What can hang from each mark
zumu: givub
bove: kelemav lano lotil palo zameg zumu
sasu: givub tane
liviva: tane
buliz: bove
zameg: bove
bezu: lotil
givub: lano sasu zumu
musuvap: palo
palo: bove musuvap

Each row was made from one small tree. Brackets hold a mark, then the marks that hang from it, in alphabetical order. Every link used is in the known rows. Write each row's tree.
Known rows
(zameg (bove kelemav lano)): -.25	-.06	-.09	.06	-.04	-.15	-.20	-.09	-.27	.08	.03	.24	-.09	-.28	-.06	.10	-.05	-.01	-.02	-.22	-.15	-.06	-.16	.05	.04	-.10	.16	-.18
(zumu (givub (sasu tane))): -.05	-.40	.21	-.11	.03	.13	-.40	-.01	.20	.09	-.26	.20	.10	-.02	-.23	.15	-.22	.71	.30	.16	-.06	-.15	.39	.14	-.35	.13	-.29	.18
(musuvap (palo (bove zameg))): -.33	.05	.14	-.01	.08	.11	-.24	.11	-.17	-.09	.10	-.02	-.03	.09	-.26	.18	-.29	-.02	.01	-.22	-.10	-.26	.04	.02	-.01	.10	-.15	.28
(palo (bove lano)): -.15	-.02	-.05	.19	-.06	.04	-.01	.08	-.07	.12	.15	.38	-.13	-.23	-.14	.20	-.11	.04	.14	-.02	-.14	-.17	.06	.14	-.20	.07	.19	.16
(bove lotil): .00	-.12	.06	.23	-.01	.22	.03	.15	.04	-.05	.01	.26	-.11	-.11	-.01	.23	-.27	.36	-.05	-.02	.02	.09	.03	.16	-.16	.24	.01	.12
(buliz (bove lano palo zumu)): .11	.12	-.02	.02	-.10	-.02	.04	.13	.04	.06	.29	-.09	.15	-.12	-.12	-.09	.11	.00	-.02	.16	.13	.00	.03	.00	-.09	-.09	.12	-.08
(bove kelemav lano lotil palo zameg zumu): .13	.24	.10	.05	-.07	-.12	.37	-.08	.07	-.09	-.08	-.43	.27	.21	.17	-.33	.35	-.41	-.15	.10	.05	.32	-.49	-.14	.22	-.06	.07	-.33
(buliz bove): -.03	-.18	-.10	.09	-.05	.13	-.28	.13	-.04	.04	.25	.27	-.17	-.30	-.32	.22	-.39	.42	.01	-.03	.09	-.21	.25	.16	-.24	.07	.13	.16
(palo (bove zameg)): -.20	-.09	.00	.13	-.03	.02	-.13	.02	-.11	-.02	.15	.16	-.17	-.07	-.25	.14	-.36	.12	.12	-.08	-.05	-.26	.08	.05	-.06	.17	.03	.22
(musuvap (palo bove)): -.32	-.07	.06	.04	.14	.23	-.30	.25	-.12	-.04	.13	.15	-.09	-.05	-.20	.40	-.33	.15	.05	-.20	-.08	-.24	.17	.03	-.11	.03	-.09	.32
(bove kelemav lotil palo): -.01	-.07	.01	.10	.12	.14	.05	.05	.02	-.08	-.07	-.17	.05	.01	.03	.11	-.20	.11	-.19	.02	.03	.20	-.15	-.02	.07	-.04	.05	-.07
(buliz (bove kelemav lano (palo musuvap) zameg)): -.06	.01	-.05	-.15	.02	-.27	-.04	-.11	-.13	.15	.21	-.32	.20	.01	-.22	-.43	.07	-.37	-.31	.02	.04	-.04	-.02	-.02	.18	-.26	.22	-.08
(sasu (givub lano zumu) tane): .19	-.17	.09	-.02	.10	.17	-.28	.13	.04	.25	-.43	.46	.01	.12	.22	.15	.21	.52	.37	.23	-.02	.17	.40	-.17	-.13	.48	-.37	.24
(givub lano sasu): -.24	-.19	.04	-.02	-.18	.33	-.25	.06	-.17	.16	-.04	.22	-.24	-.03	.03	.26	-.18	.53	.39	-.02	.06	-.24	.27	.26	-.28	.31	.09	.02
(musuvap (palo (bove lotil zameg zumu))): .00	.23	.13	-.01	.06	.09	.16	.19	.05	-.19	.07	-.21	.09	.25	-.04	.10	-.07	-.27	-.11	-.19	-.01	-.04	-.17	-.16	.15	.03	-.22	.13
(musuvap (palo (bove kelemav lano lotil))): -.15	.14	-.06	.06	.05	.06	.13	.12	-.08	-.09	-.05	.01	-.03	.02	-.05	.18	-.01	-.43	-.16	-.25	-.22	.07	-.27	-.05	.05	-.14	.04	-.01
(bezu lotil): -.04	-.19	.04	.29	.01	.32	-.15	.00	-.01	-.05	.09	.27	-.25	-.14	-.01	.29	-.32	.34	.03	-.06	-.04	.16	.02	.23	-.15	.27	-.12	.16
(zameg (bove kelemav lano lotil palo zumu)): .04	.23	-.08	-.03	.02	-.19	.25	.01	-.11	.00	.03	-.27	.19	-.01	.17	-.05	.18	-.31	-.21	-.16	-.05	.26	-.37	-.18	.30	-.24	.01	-.35
(zumu givub): -.04	-.21	.08	.02	.08	.06	-.24	-.06	.12	-.07	.00	.36	-.13	-.22	-.15	.18	-.35	.54	.09	.09	-.02	-.11	.32	.27	-.32	.10	-.08	.30
(musuvap (palo (bove kelemav))): -.31	-.10	-.03	.02	.20	.17	-.35	.12	-.12	-.15	-.02	-.03	-.14	-.06	-.19	.35	-.31	-.07	-.02	-.27	-.13	-.25	.06	-.08	.02	-.16	-.02	.19
(zumu (givub lano (sasu tane))): .00	-.27	.14	-.15	-.06	.09	-.32	-.04	.02	.20	-.25	.25	-.02	-.02	-.08	.24	-.10	.67	.48	.22	-.09	-.09	.37	.17	-.39	.29	-.20	.18
(musuvap (palo (bove kelemav lano lotil zameg zumu))): .03	.34	.04	.00	-.03	-.08	.30	.01	-.01	-.18	-.07	-.30	.11	.22	.04	-.09	.26	-.73	-.17	-.18	-.10	.08	-.44	-.26	.23	-.15	-.04	-.17
(givub zumu): -.08	-.16	-.05	.20	.07	.33	-.12	.11	.06	-.02	.01	.28	-.24	-.04	.14	.10	-.07	.53	.16	.02	.16	-.09	.28	.02	-.08	.31	-.07	.05
(liviva tane): -.06	-.28	.10	.17	.02	.23	-.32	.09	-.03	-.12	-.04	.25	-.21	-.15	-.14	.13	-.18	.62	.22	.22	-.15	-.02	.10	.27	-.27	.22	-.01	.31
(bove lano lotil zameg): -.05	.11	.13	.17	-.16	.00	.30	-.02	.01	.07	.03	.18	.05	.00	-.03	-.15	.04	-.04	-.03	.04	-.05	.15	-.27	.23	-.09	.29	.07	-.06

Write each row's tree
.19	.13	-.09	.05	.03	-.27	.34	-.07	.07	-.06	-.01	-.16	.07	.15	.10	-.28	.29	-.72	-.25	-.07	-.02	.04	-.24	-.21	.32	-.19	.16	-.11 -> (palo (bove kelemav lano lotil zameg zumu) musuvap)
.04	.03	.18	-.09	.12	-.22	-.03	-.14	.08	-.03	-.02	-.40	.28	.19	.15	-.47	.38	-.40	-.24	.11	.10	.08	-.17	-.11	.26	-.22	.12	-.20 -> (bove kelemav lano (palo musuvap) zameg zumu)
-.23	-.16	-.06	-.16	.27	-.16	-.39	-.02	-.27	.07	.13	-.17	.09	-.06	-.05	.03	-.23	.07	-.27	-.20	-.02	-.12	.13	-.04	.29	-.30	.01	-.02 -> (zameg (bove kelemav (palo musuvap)))
-.05	.09	.10	-.27	-.11	-.16	.04	-.32	.14	-.04	-.14	-.47	.30	.24	.04	-.41	.23	-.21	.12	.15	.11	-.03	-.07	-.12	.03	-.22	-.10	-.25 -> (bove kelemav lano palo zameg (zumu (givub sasu)))
.18	.20	.21	-.05	.08	-.17	.39	.06	.11	.06	.05	-.33	.35	.27	.19	-.46	.35	-.33	-.29	.13	.13	.23	-.19	.04	.20	-.03	.02	-.11 -> (bove lano lotil (palo musuvap) zameg zumu)
.02	-.05	-.17	.10	.09	-.15	.20	.02	.00	.07	.04	.10	-.11	-.10	.00	.03	.05	-.42	-.27	-.10	-.14	.04	-.05	-.03	.15	-.19	.23	.01 -> (palo (bove kelemav lano lotil) musuvap)
-.03	-.21	.03	.00	-.10	.38	-.22	.10	-.05	.26	-.27	.15	-.13	.16	.20	.18	.15	.66	.54	.16	.10	-.08	.37	-.05	-.18	.46	-.17	-.06 -> (givub lano (sasu tane) zumu)
.17	.04	-.25	-.07	-.03	-.13	-.03	-.16	.05	-.13	-.06	.13	-.32	-.17	.03	.24	-.10	-.06	.25	.04	-.04	-.15	.16	-.15	-.04	-.13	.02	.18 -> (palo (bove kelemav (zumu (givub lano))))
-.02	.12	.09	.12	-.02	.06	.27	.12	-.01	.16	.07	.03	.14	-.01	.06	-.02	.03	.09	-.10	.11	-.03	.26	-.16	.19	-.05	.15	.02	-.05 -> (bove lano lotil palo)
.39	.24	-.18	-.10	-.20	-.31	.38	-.25	.20	-.13	.03	-.13	.08	-.05	-.17	-.33	.15	-.42	-.18	.04	.04	.11	-.25	-.13	.04	-.21	-.01	-.15 -> (buliz (bove kelemav lano lotil zameg (zumu givub)))
.17	.15	.11	-.07	.12	-.22	.28	-.09	.12	-.01	-.06	-.46	.33	.27	.23	-.47	.42	-.56	-.36	.09	.09	.29	-.31	-.12	.36	-.18	.07	-.26 -> (bove kelemav lano lotil (palo musuvap) zameg zumu)
.11	-.03	.14	-.02	-.01	-.08	-.12	-.17	.24	-.20	.01	.06	.02	.00	-.07	-.13	-.09	.24	.13	.13	.08	-.09	.12	.07	-.13	.10	-.17	.13 -> (bove zameg (zumu givub))
.17	.02	.16	.13	-.03	.10	.13	.05	.16	-.19	.00	-.02	.06	.10	.08	-.02	-.02	.10	-.05	.01	.13	.10	-.21	.01	.03	.21	-.06	-.03 -> (bove lotil zameg zumu)
-.15	-.14	-.02	-.18	-.15	.14	-.19	-.08	-.05	.13	-.05	.26	-.21	-.06	-.01	.18	-.21	.52	.39	.06	.04	-.25	.40	.28	-.37	.21	-.06	.16 -> (zumu (givub lano sasu))
.34	.16	-.08	-.08	-.11	-.17	.30	-.25	.10	-.16	-.18	-.12	-.12	.06	.13	-.09	.13	-.16	.04	.08	.03	.18	-.16	-.06	.04	.07	-.05	-.06 -> (bove kelemav lotil zameg (zumu (givub lano)))
-.16	-.12	-.14	.02	-.18	.42	-.06	.08	-.16	.18	-.06	.20	-.33	.16	.27	.13	.04	.51	.47	-.02	.21	-.22	.40	.07	-.18	.44	-.03	-.07 -> (givub lano sasu zumu)
.16	.15	-.17	.22	-.06	-.03	.32	.03	.10	-.14	-.03	.03	-.10	-.08	.09	.12	.15	-.42	-.07	-.05	-.04	.10	-.28	-.17	.14	-.13	.18	-.14 -> (palo (bove kelemav lano lotil zumu))
.09	.14	-.07	-.13	.17	-.29	.20	.02	-.11	.10	.09	-.32	.26	.06	.22	-.19	.27	-.45	-.40	-.16	.00	.22	-.21	-.18	.43	-.34	.06	-.29 -> (zameg (bove kelemav lano lotil (palo musuvap) zumu))
.02	.03	.10	.13	-.09	-.11	-.03	-.18	.08	-.17	-.10	-.06	.07	-.02	.10	-.23	.31	-.22	.01	.07	.03	.05	-.33	-.06	.05	-.01	.17	-.27 -> (bove kelemav lano zameg zumu)
.02	-.12	.09	.10	-.01	.04	-.22	-.13	.12	-.27	-.09	-.15	.00	-.01	.02	-.05	.03	.04	.06	.03	.11	-.05	-.16	-.12	.09	.00	.07	-.14 -> (bove kelemav zameg zumu)
.36	.06	-.28	-.13	.12	-.22	.24	-.09	.10	-.07	-.04	.02	-.27	-.04	.13	.09	.01	-.33	-.09	.00	-.03	-.01	.17	-.16	.13	-.21	.00	.18 -> (palo (bove kelemav lotil (zumu (givub lano))) musuvap)
.02	-.15	.01	.00	.28	.02	-.03	.06	.04	-.01	-.04	-.22	.11	.05	.06	-.02	-.13	.02	-.37	-.02	.05	.16	.00	-.01	.20	-.16	.06	.00 -> (bove kelemav lotil (palo musuvap))
-.05	.08	-.05	.00	-.09	-.01	-.05	.11	-.13	.22	.31	.00	.08	-.17	-.29	-.02	-.10	.12	-.03	.08	.04	-.01	.07	.17	-.17	-.03	.14	.04 -> (buliz (bove lano palo))
.29	-.05	-.06	.04	.08	-.02	.11	-.10	.34	-.29	-.16	.04	-.06	-.06	.07	.06	-.08	.08	-.10	.07	.06	.13	-.05	-.07	-.01	-.14	-.08	.01 -> (bove kelemav lotil (zumu givub))
.09	-.05	-.20	-.23	-.22	-.07	-.07	-.20	.16	-.03	-.02	-.03	.02	-.11	-.15	-.14	.07	-.10	.11	.02	.10	-.25	.16	-.04	-.17	-.32	.07	-.18 -> (buliz (bove kelemav lano (zumu (givub sasu))))
-.29	.05	-.06	-.05	.02	-.16	-.15	-.06	-.31	.13	.12	-.06	.10	-.16	-.06	.03	-.05	-.05	-.10	-.15	-.13	.05	-.19	-.01	.11	-.18	.08	-.22 -> (zameg (bove kelemav lano palo))
.09	.16	-.10	.03	-.13	.01	.29	.17	-.07	.21	.27	-.05	.13	-.10	-.18	-.04	-.09	-.04	-.17	.06	.03	.13	-.08	.11	-.08	.00	.10	-.03 -> (buliz (bove lano lotil palo))
-.16	.08	-.08	-.33	-.04	-.23	-.08	-.20	-.10	.05	-.04	-.29	.23	.06	.06	-.14	.09	-.11	.06	-.10	.00	-.12	.01	-.12	.09	-.38	-.16	-.27 -> (zameg (bove kelemav lano palo (zumu (givub sasu))))
-.15	-.03	.03	.02	.03	-.17	.01	.01	-.10	.14	.18	.19	.00	-.02	-.13	-.17	-.01	-.21	-.04	-.03	-.09	-.21	.10	.12	.00	.04	.15	.17 -> (palo (bove lano zameg) musuvap)
.05	-.05	.08	-.03	.22	-.10	-.09	-.02	.10	.01	-.01	-.25	.19	.04	.21	-.23	.34	-.23	-.20	.13	.11	.11	-.03	-.05	.20	-.29	.18	-.15 -> (bove kelemav lano (palo musuvap) zumu)
.13	.41	.01	-.20	-.05	-.10	.33	.04	-.03	-.08	.04	-.14	-.07	.24	.00	.06	-.03	-.31	.07	-.11	-.09	-.02	-.02	-.09	.03	.05	-.30	.26 -> (musuvap (palo (bove lotil zameg (zumu (givub lano)))))
.07	-.04	-.10	-.01	.02	.20	-.16	.09	-.05	.16	-.26	.48	-.18	.05	.29	.06	.10	.38	.31	.07	.07	.02	.43	-.07	-.11	.43	-.18	.23 -> (sasu (givub lano zumu))
